Each row was made from one small tree. Brackets hold a mark, then the marks that hang from it, in alphabetical order. Every link used is in the known rows. Write each row's tree.
Known rows:
[pipuf petezip]: [-27  14  16 -35  -8 -20 -11 -32 -14 -57  -7  36 -38  -1  15  32 -22  14
  36   8 -27  31  -8  25   0  52  31 -22  18 -36  38 -25 -33  19  39   7
  10  23 -30  37  31]
[fufus [gazo petezip]]: [-20  30   2  48  15 -47  -7 -60   6 -43 -26  42 -16 -58  -9  21 -53  38
  51 -25 -48  16  21   6 -44   5  13 -41  18  10 -41  32  -3   9  43  13
  44  47 -49  12 -42]
[mirusef [moresa [petezip pipuf zaker]]]: [-50   8 -14 -30 -29  17  38  28  67  53   5  -8  -4  34  26  17  44 -14
   6 -27  -6 -13  -7   0  -7   3  12   7  18  16  -8  23  -1 -21 -31  15
  11 -32   0   4  20]
[moresa mirusef [petezip gazo sugulig]]: [-40  39   4 -62  -2  74 -20  48 -22 -13  22  -1 -28 -16 -28 -34  20  40
   4   2  55 -33  -7 -47 -29   3 -48  64  13 -31 -33 -20 -14 -13   1  44
 -10 -23 -14   7  29]
[zarap [vetune [posum mirusef]]]: [  9  69 -12 -32  91  31 -81 -37 -61 -62 -37 -50  -1 -22 -29  -6 -14  10
  20 -63 -29  28 -18  -2 -13  22  52 -29   7   3  -4 -70 -53  -2  57 -42
   8  66  33  25  34]
[petezip [gazo fufus] pipuf sugulig]: [ 19 -61   5  42 -22 -11  18  -2  -4  38  70   5  20  42 -17  -6 -24 -24
 -37   5  44 -12  33 -34  19 -34 -15  26  11   3 -17 -11  35  19 -36  -4
   0 -23  25 -21 -21]
[zarap vetune]: [ -8  53  17 -45  72   8 -32 -10 -16 -61 -38  -8 -33 -30  -1   4   1   4
  19 -28   8   2   2 -31 -21  15  24 -14  -3   9  26 -19 -32 -17  29 -13
  11  64  -5  21  17]
[fufus [gazo [petezip moresa pipuf zaker]]]: [ 10 -50 -11  91 -48 -66  53 -16  45  56  17  11  25   5  20  -3  -9 -33
   6  -2 -32 -11  52  65   1 -54 -13 -11 -11  30   9  60  64 -19 -16 -23
   9   2   1 -19 -88]
[mirusef [moresa [petezip pipuf sugulig]]]: [-39  44  20 -38 -44  12   8  -5  13  43  28 -17  -2  31  25  -1  -2  -4
 -21 -24   5   0   5 -48  -1   3  21  38  46  -5 -22 -23  -7 -34 -19  19
  -4 -38 -30   8  21]
[gazo petezip]: [-34  17  20  25  29 -46   7 -46 -16 -49 -21  52  -7 -72 -19  18 -39   9
  43  -1 -28  31   6   5  -7  15  29 -26  -5 -12 -34  30 -27  -8  33  -4
  36  25 -11   1  -4]
[mirusef [moresa [petezip zaker]]]: [-46  30 -18 -35   8  10   0  18  69   1 -42  -2  -4  13  31  16  38  30
  18 -31 -27   2 -20 -18 -29  19   2 -12  15   7 -27  34 -26  -3 -16  30
  15  -2 -21  16  21]
[zarap [vetune posum]]: [-21  60  14 -46  80  12 -36 -37 -32 -67 -56 -22   8 -35 -19 -10   8   8
  21 -45 -17   4  -7 -33 -29  22  10 -31  19 -23  22 -56 -28 -15  35 -21
  20  62  16  14  36]
[zarap posum]: [  2  56   7 -21  35  22   6  -7 -29 -22 -60 -24  14 -32   9  38 -18  35
  20   5   7   7 -13 -45   6  27  27 -29 -20  -2  -1 -48 -39  22  48  20
  11   3 -10   3  39]
[zaker [petezip gazo moresa pipuf sugulig]]: [ 52 -69   0  47 -71 -26  29  15 -33  40  52   1   4  18  11 -49 -10 -43
 -68  57  14  -5 -10  10  46 -56 -35  15  -6  16  47  28  60 -28 -51 -44
 -42 -62  13 -55 -26]
[moresa petezip]: [-42  58   4 -56  21  40  -6   0 -20 -43 -29  12 -29 -32  -7  16  -3  46
  31 -13 -11  10  -1 -20  -8  21  20  -9   6 -34  -4   2 -44  -2  20  38
   0   2  -8  14  15]
[petezip [gazo fufus] moresa]: [ 47 -41   4  37   3 -21   7  -5  11   1  -2  23 -11   3  -4  -8  -3 -16
 -33   5 -11   7   5  39   4 -12 -11 -47 -12 -14  26  50  23  28 -30  -8
 -24  -5  13 -11 -53]
[zaker [petezip [gazo fufus]]]: [ 29 -63 -38  39  18 -10   7   1   5 -25  -8  57 -17 -27 -23   5  -7   7
  10 -10 -19  11 -50   5 -12  -4 -10 -50 -14  22  11  43   1  48 -14  -1
  30  -4  23 -31 -41]
[fufus gazo]: [  4  54   4  -8  27   1 -25 -53  -3 -50 -30   8 -32 -27   4  46 -43  60
  23 -12 -25  -5  14  -7 -27  20  13 -40  19   9   3  15 -10  16  28   7
  27  34 -52  28   0]
[posum mirusef]: [ 16  52   5 -12  57  16 -55 -40 -50 -58  -9  -3 -35 -23 -20  46 -52  35
  12  -2 -11  37 -14  18  21  29  68 -31  -8  14 -26  -2 -52  14  38 -23
   2  17  -2  34  30]
[gazo fufus [petezip moresa pipuf]]: [  19  -57   26   77  -30  -74   67  -27   10   50   26   53   14  -17
  -19    9  -25  -69    2  -18  -19   31   28   71   15  -25   45  -22
  -22   -7   14   42   30   -1  -11  -21   13   -1   37  -26 -105]
[moresa mirusef]: [-15  64  34 -63  48  37  -8 -23 -18 -44 -29  29 -41 -54 -42  46  -7  29
  36   8  35  -7 -18   9 -24  56  14 -10  -9 -25   5  -4 -21 -10  26   5
  39  17 -13  29  36]
[moresa [petezip pipuf zaker]]: [-52 -12 -15 -31 -15  37  48  32  21  27  19  -6   4  21  -1  18  38   2
  19  -6  22 -23  23  -1  17 -13  -1  24 -10  -7  12   9  -5 -14 -24  26
   3 -29  41  -8   7]
[posum mirusef [zarap vetune]]: [ 13  68 -46 -23  94  43 -79 -24 -79 -62   2 -45 -34 -27 -10  24 -20   8
  48 -34  -2   2 -24  26   7  10  97  15  -7  35 -12 -33 -63  14  69 -55
  -6  87   1  56  21]
[moresa mirusef [petezip pipuf sugulig zaker]]: [-41   4   6 -56 -22  57  34  49  15  48  42 -11  15  27 -22   1  37   6
  13   1  71 -50  30 -35  -2  -8 -35  94 -10  -4  -6 -36   7 -32 -24  34
  11 -24  28  -6  10]
[petezip gazo moresa pipuf]: [ 19 -25  18  16 -44  -3  31  11 -27  37  42  -6 -21   8   8 -18  12 -47
 -53  44  17 -16   6  55  39 -28  -4 -18  -3 -16  47  43  48 -24 -38 -37
 -47 -51  15 -14   1]
[gazo [petezip zaker]]: [-39 -33   0  48  27 -54  27 -17  22 -29 -21  35  27 -38  -4  16 -11   6
  45   5 -27  14  22   5  -7  -6   1 -17 -21  11 -37  46  -8  -9  11  -6
  36  31  10 -10 -20]
[vetune zarap]: [ -3  54  39 -21  37   1  -4 -47 -48 -39 -33   3  -9 -69 -34  35 -21  14
   4  31 -17 -10  -7 -37  10  33  23 -50   9 -20   1 -22 -11   6  35  34
   5   7 -26  20  68]
[petezip [gazo fufus] pipuf sugulig zaker]: [  18 -106  -13   64  -26  -13   39   23   35   60   71   -7   49   76
   -7  -11    6  -24  -35   15   44  -32   47  -35   25  -52  -47   38
  -11   30  -21    4   50   16  -58   -6    7  -19   46  -31  -29]
[petezip moresa zaker]: [ 27 -16  16  19  11 -26  16  -6  22 -13 -34  -9  14   6  23  16  10   5
 -18  34 -14  -2  26  29  23  -8 -11 -33 -33  -2  35  52  13 -14 -25 -24
 -20   0  10   1 -17]
[petezip moresa pipuf]: [ 22   8  40  -2 -24 -16  34 -21 -19  26  15   0 -10  -4   1  24 -10 -30
 -34  31   5   4  20  50  42  -7  34 -21  -9 -22  54  24  28 -31 -23 -38
 -29 -34  10  -1  -9]
[moresa mirusef [petezip gazo sugulig zaker]]: [-39  -7 -18 -40  -6  66   0  70  19   8  19 -16   5  13 -16 -42  49  33
   4  10  55 -53   7 -50 -29 -13 -83  77  -5  -6 -33  -5   7  -8 -16  47
  -5 -13  10  -9  22]
[gazo fufus]: [ 12   2  16  -1  50 -13   0 -40   5 -38 -24  37 -10 -21 -21  52 -36  25
  18 -24 -12  20   7  -7  -9  28  32 -42 -12  -6  -6   9 -26  34   9  10
  34  35  13  13 -23]

Which tree is each row?
[ 81 -90 -16  79 -25 -46   8   1   0   2  13  28  17   9   2 -38 -23 -12
 -55  19 -14  15 -12  -2   6 -40 -37 -13 -16  15  25  37  36  29 -37 -18
 -23 -17  16 -50 -80]	[zaker [petezip [gazo fufus] moresa sugulig]]
[  3 -95 -28  42 -11   2  49  28  41  48  46   8  20  45 -10   8  28 -33
 -11   4  32 -31  19  19  19 -34 -25  -4 -16  28   1  38  36  29 -50  -6
  21 -13  59 -27 -27]	[petezip [gazo fufus] pipuf zaker]
[ 31  82 -25 -27  83  48 -58  17 -51 -35 -49 -69 -11 -14  17  -2 -14   1
  25 -62  12  24 -33 -42   0  18  61 -12 -30  47  -5 -87 -71  25  75  -5
  -5  60   5  14  25]	[zarap [posum mirusef] vetune]
[ 28 -12  39 -11 -53  16  19  21 -26  56  60 -12  -8  18 -17 -37  15 -46
 -56  53  74 -37  12  20  21 -28 -39  51  -1 -22  27  -1  59 -39 -36 -31
 -38 -54   6 -11   6]	[petezip gazo [moresa mirusef] pipuf sugulig]
[  3 113 -24 -33  14  66 -37  14 -36  30 -59 -69  -1 -37  10   3  -2  13
  15 -56 -44  13 -68 -56  -7  39  70 -30  20  20 -53 -83 -63  42  73  77
 -19 -18 -44  20  72]	[vetune [zarap [posum [mirusef [moresa petezip]]]]]
[ 18  31  50 -40 -16  22  37 -10 -20  36  12  10 -35 -23 -28  31  14 -40
  -8  28  42 -16  -1  72  12  15  16   8 -21 -25  56  11  27 -42 -12 -29
  -5 -24   9  11  -3]	[petezip [moresa mirusef] pipuf]
[ 32   6  35 -13 -13  12 -14  12 -22   0  20  -7 -12  -7 -16 -33   3  -2
 -46  49  44 -21   5   5  -4  -8 -51  32  -1 -21  14   7  36 -22 -20 -16
 -35 -22 -17  -1   7]	[petezip gazo [moresa mirusef] sugulig]
[  6 -10  55  25 -45 -39  42 -13 -23  52  42  25  12 -27 -31 -10 -18 -55
 -10  26  39   4  31  30  11 -21   6  57 -11 -19   5   0  40 -56  -9 -25
   0 -21   6 -15 -47]	[gazo [petezip [moresa mirusef] pipuf sugulig]]
[-23 -13 -25  -9   8  44   3  28   7 -12   3  27 -25 -11 -18 -13  13  23
  20 -41   0  -5  -5  -9 -23   1 -13 -12   4 -20 -19  20 -23  43 -11  52
   3  -1  19  -5 -32]	[moresa [petezip [gazo fufus]]]
[-50  62  19 -92  -6  75  32  23 -20  25  19  20 -52 -34 -40  31  29  -3
  38 -16  51 -24 -13  18 -18  29  22  43  -2 -37  15 -17 -19 -29   6  29
  22 -30  14  18  20]	[moresa mirusef [petezip pipuf]]
[-34  17  -7 -19  -4  -1  -7  17  60   8 -19 -20  24  42  41 -10  17  39
  -9 -20 -13  -2   9 -67 -17   3 -19  33  22  13 -43   1 -19 -12 -21  34
  -2  -4 -35   5  17]	[mirusef [moresa [petezip sugulig zaker]]]
[-36 -11 -28   1 -28   7 -15  47  58  20   7 -26  25  52  41 -49  41  26
 -28  -9  -4 -26  -3 -64 -19 -21 -56  34  31  19 -56  24   7  -4 -41  31
 -20 -21 -29 -10  22]	[mirusef [moresa [petezip gazo sugulig zaker]]]
[ 12 -57  20  87 -13 -87  19 -14  24  -3   3   6  59   4  19 -29 -21  -9
 -20  34 -22  22  56  -5  21 -46 -23  20 -28   7 -18  34  27 -30 -14 -20
 -15  11   6 -30 -56]	[gazo [petezip moresa sugulig zaker]]
[ -26  104  -31  -66   61   48  -84   -4  -13  -23  -52  -52  -16   -5
    3  -34   18    4   22 -117  -57   36  -53   -8  -47   37   51  -24
   44    7  -30  -59  -66   -5   43   -4    2   49    1   31   28]	[zarap [vetune [posum [mirusef [moresa petezip]]]]]
[ 37  -5  20 -22 -27   6  50   3 -20  34   4  36 -37 -44 -29  28  12 -38
  -5  32  25  -8 -48  77   5   4  10  -2 -29  -3  79  29  34 -35 -17 -37
  11 -38  23 -18 -25]	[zaker [petezip [moresa mirusef] pipuf]]
[  7 -48  -4  21 -11   5  36   3   3  33  46  28 -10  14 -28  15   1 -33
 -11  -5  28 -13   8  21  15 -10   6 -19   2   1   3  24  20  27 -30  -6
  14 -21  37 -10 -19]	[petezip [gazo fufus] pipuf]
[ 26 -13  32  -4 -48 -53 -16 -26 -15 -27  11   9  -2  36  43 -11 -31  -4
 -25  36 -20  40  29  14  19  13  -1  13  15 -45  59 -39   7   0  10  -7
 -40   5 -42  17 -12]	[pipuf [petezip moresa sugulig]]
[ 59 -48  -3  49 -34 -33  -7   3 -31 -14  10   8   4  -8  15 -49 -19  -1
 -60  57 -10   6 -21  -4  26 -40 -45  -9  -9  12  31  37  36 -14 -29 -31
 -39 -34  -7 -42 -25]	[zaker [petezip gazo moresa sugulig]]
[-59 -16 -20 -53 -27  84  44  90  23  54  44  -1 -24   8 -24 -17  85 -21
  20   3  70 -68  -8  21 -17  -9 -49  56  -9  -5   0  19  19 -19 -32  28
   7 -40  39 -10  25]	[moresa mirusef [petezip gazo pipuf zaker]]
[ 35 -32  23  35  -2 -41   5  -7  18  -6  -9 -24  44  34  27  -4 -10  11
 -50  49   0  -2  51 -19  31 -26 -33  11 -25   4  15  16  24 -23 -34 -20
 -32   4   1 -10 -21]	[petezip moresa sugulig zaker]
[-22 102  -7 -47  26  46 -59 -33 -45  -7 -43 -41  15 -36 -38  -2   6  12
   9 -59 -81  25 -57 -16 -18  45  54 -55  52 -27 -49 -69 -46  13  49  46
  -1 -11 -14  32  77]	[vetune [posum [mirusef [moresa petezip]]] zarap]
[ 51 -19  28  -7 -38 -10  36  -4 -28  39  25  14  -7 -17 -22   1  -7 -36
 -32  46  43  -7 -15  30  16 -10  -6  38 -26   1  62  -5  42 -44 -26 -36
  -6 -41  12 -30 -28]	[zaker [petezip [moresa mirusef] pipuf sugulig]]
[  36  -95    5  113   -2 -103   33  -14   53   15    1   26   73   20
    9  -21  -30  -23  -14   -4  -21   30   62   -4    6  -47  -21   13
  -34   15  -26   36   27    6  -22   -7    7   30   27  -41 -114]	[gazo fufus [petezip moresa sugulig zaker]]
[ 13 -48   6  -2 -40  24  51  51  20  65  41  -5 -10  19  -9 -17  63 -53
 -25  45  60 -52  -1  76  14 -22 -47  21 -25   3  47  50  62 -32 -55 -33
 -20 -41  38 -19   1]	[petezip gazo [moresa mirusef] pipuf zaker]
[ 10 -66  -6  21 -37 -34 -19  -6   6 -20  44  30  -3  51   9 -19 -26  -9
  -3  -3  -4  20  15 -24  -2   5 -22  15  26 -26   6 -42   2  57   9  24
  -1  11 -14   6 -19]	[pipuf [petezip [gazo fufus] sugulig]]
[ -1  78 -35  -4  54  20 -76 -75 -54 -33 -25 -42  16 -17 -21  47 -29  23
  29 -31 -68  25 -65  57   7  42  99 -34  38  -6 -57 -38 -51  22  52 -62
  21  28  -8  49  60]	[vetune [posum [mirusef moresa] zarap]]
[ 12  82   8 -14  47   5 -64 -76 -49 -15 -51 -39  19 -43 -39  20 -27   4
  -5 -33 -78  26 -55  -4  -4  52  62 -82  47  -7 -43 -60 -28  13  50  -1
  12   1 -18  31  93]	[vetune [posum [mirusef moresa]] zarap]
[ 24  88 -17  -8  39  23 -48 -16 -13   0 -56 -55   0  -3  28  37 -31  17
   9 -42 -30  40 -62 -17   0  46  78 -43  -2  43 -45 -46 -64  36  57  -8
   5   4 -36  21  51]	[zarap [posum [mirusef moresa]]]
[  5  90 -10 -36  79  11 -92 -44 -19 -43 -51 -54  -7  -7   0 -12  -5  -8
   5 -83 -53  39 -50  -3 -33  38  65 -48  40  21 -24 -52 -48  -2  41 -50
  16  64  -2  34  41]	[zarap [vetune [posum [mirusef moresa]]]]
[ 36  93  -6 -11  36  24 -41 -23 -41  17 -58 -62  14 -39   5  29 -21  -1
  -5 -26 -39  20 -65 -46   9  44  77 -60  14  34 -44 -77 -47  41  70  32
  -7  -4 -46  20  85]	[vetune [zarap [posum [mirusef moresa]]]]
[-57  18   1 -69  -8  68  47  52  24  41  17   4 -14  -1 -31  25  59  -3
  42  -9  56 -48   4  22 -14  10 -10  51 -19 -13  13  -6  -3 -25 -18  29
  22 -22  38   2  11]	[moresa mirusef [petezip pipuf zaker]]
[-12 -45  -2   1 -25 -40  -8  -4  19 -34  13   3  25  59  36   4  -9  17
  11  28  -9  15  33 -31  11  15 -22  33   7 -13  19 -37  -6  13   9  13
   2  27 -20  12  18]	[pipuf [petezip sugulig zaker]]
[  0 -47  10  72   4 -75  33  -5  33  -7 -25  30  29 -29  12  -9  -2 -21
   6  21 -37  19  29  43   8 -23  -4 -25 -36   1  -6  67  23 -23  -4 -20
  -1  12  17 -20 -57]	[gazo [petezip moresa zaker]]
[-21 -28   3  -7 -42 -21 -28   0 -25 -37  42  12 -13  36  22 -31 -19   7
  -8  37   2  16   8 -25  10   6 -30  21  39 -32  11 -38   1  16  11  11
 -18  -2 -40  14  36]	[pipuf [petezip gazo sugulig]]
[ 28 -87   7  51 -60 -21  33  33  12  64  67 -41  41  71  27 -44  21 -40
 -75  64  40 -32  50   3  54 -68 -58  35 -12  16  25  27  71 -36 -67 -36
 -53 -49  25 -34 -10]	[petezip gazo moresa pipuf sugulig zaker]
[  9  -7  -3  48   0 -38  24  -9  56   9 -35  31  -2 -42 -11   3   5   6
  38  -5 -16 -16  22  63 -52 -14 -36  -8 -23  22   0  61  41 -10   6  -7
  33  43 -26  -1 -82]	[fufus [gazo [petezip [moresa mirusef] zaker]]]
[ 20 -25  10  13 -22 -21  16 -28 -37   5  28  19   8  -3 -10  19 -35  -4
 -16  36  16   4  -7 -33  33 -14   8  20  -4  18  18 -16  10 -22 -12 -27
  12 -31  10 -31   4]	[zaker [petezip pipuf sugulig]]
[ 19 -37 -16  25  -4 -15 -19  -4 -33 -38  14  19   1 -14  -1 -27 -22  24
 -23  42   3   1 -29 -47  10 -16 -38   2   7  19  -6  17   9   3 -11 -12
  -2 -20  -6 -33  15]	[zaker [petezip gazo sugulig]]
[ -8 106 -34 -40  21  64 -44  20 -11  14 -51 -55 -15   1  35  18  -5  30
  22 -73 -32  40 -64 -29 -14  38  70 -15   4  25 -54 -51 -83  38  55  36
  -9 -11 -32  23  35]	[zarap [posum [mirusef [moresa petezip]]]]
[-26 -58 -46  12   8  37  21  59  55   8   4  17   6  21  -7 -19  42  18
  22 -37   1 -19   7 -14 -17 -20 -39   1 -14  -2 -21  39  -8  44 -31  54
   6   2  39 -18 -38]	[moresa [petezip [gazo fufus] zaker]]
[-52  -1 -41 -16 -13  23   0  48  65  15 -15  -7  -9  22  34 -25  58  13
  -1 -19 -19 -18 -31 -12 -26  -7 -38 -12  25  16 -34  53  -2   4 -35  27
  -6 -22 -21   2  25]	[mirusef [moresa [petezip gazo zaker]]]
[ 31  41  57 -30  10  -4 -14 -17 -19 -13  -9   2  -8 -16 -17   8 -19  12
 -27  38  39  -2  19   0  -3  11 -11  25 -13 -25  25 -10  13 -34   3 -14
 -15  -1 -22  16  -5]	[petezip [moresa mirusef] sugulig]
[-23 -17 -28  66  16 -53   8 -32  49 -27 -28  31  16 -28   8  16 -24  35
  54 -17 -40   0  35   5 -36 -15 -16 -24  -1  35 -45  48   9  11  23  10
  48  55 -28  -3 -48]	[fufus [gazo [petezip zaker]]]
[  5 -75 -20  21 -61 -34  14  35  28  -5  16   8  -5  50  52 -34  38 -29
 -12  42 -23   5   1  62  17  -9 -46 -15   1 -19  61  34  35  12 -22 -12
 -40  -7  -8   1  -6]	[pipuf [petezip gazo moresa zaker]]
[ 18 -32  15 -21 -41 -27   4  15  31   0  12   6   8  48  24  -7  16 -10
  -6  39  23   2  20  30  -2  12 -39  52 -13 -27  60 -31  25 -10  -5  -3
 -13  11 -15  14 -11]	[pipuf [petezip [moresa mirusef] sugulig zaker]]
[-16 -74 -24  16 -43 -26 -13  27  16 -19  39  -1  18  67  38 -37  11   7
  -7  39   2  -5  22 -24  10 -13 -60  36  20  -6   4 -25  16  17  -9   9
 -12   0 -20   0  28]	[pipuf [petezip gazo sugulig zaker]]
[  -7 -100  -43   31  -23  -25   18   25   54   -9   18   36    1   54
   21   -3   23  -15   28  -11  -15   10    0   29   -6    5  -38  -15
    3   -3   20    7    5   65   -8   22   18   23   17    0  -26]	[pipuf [petezip [gazo fufus] zaker]]
[-31   0  -5 -18   6  17  -3  27  17 -21  -3 -17  30  21  15  -8   5  54
   6   0  12 -11  38 -69   6 -20 -30  46  -7  -4 -21 -12 -20 -10 -11  42
  -7  -2   6  -5   6]	[moresa [petezip sugulig zaker]]
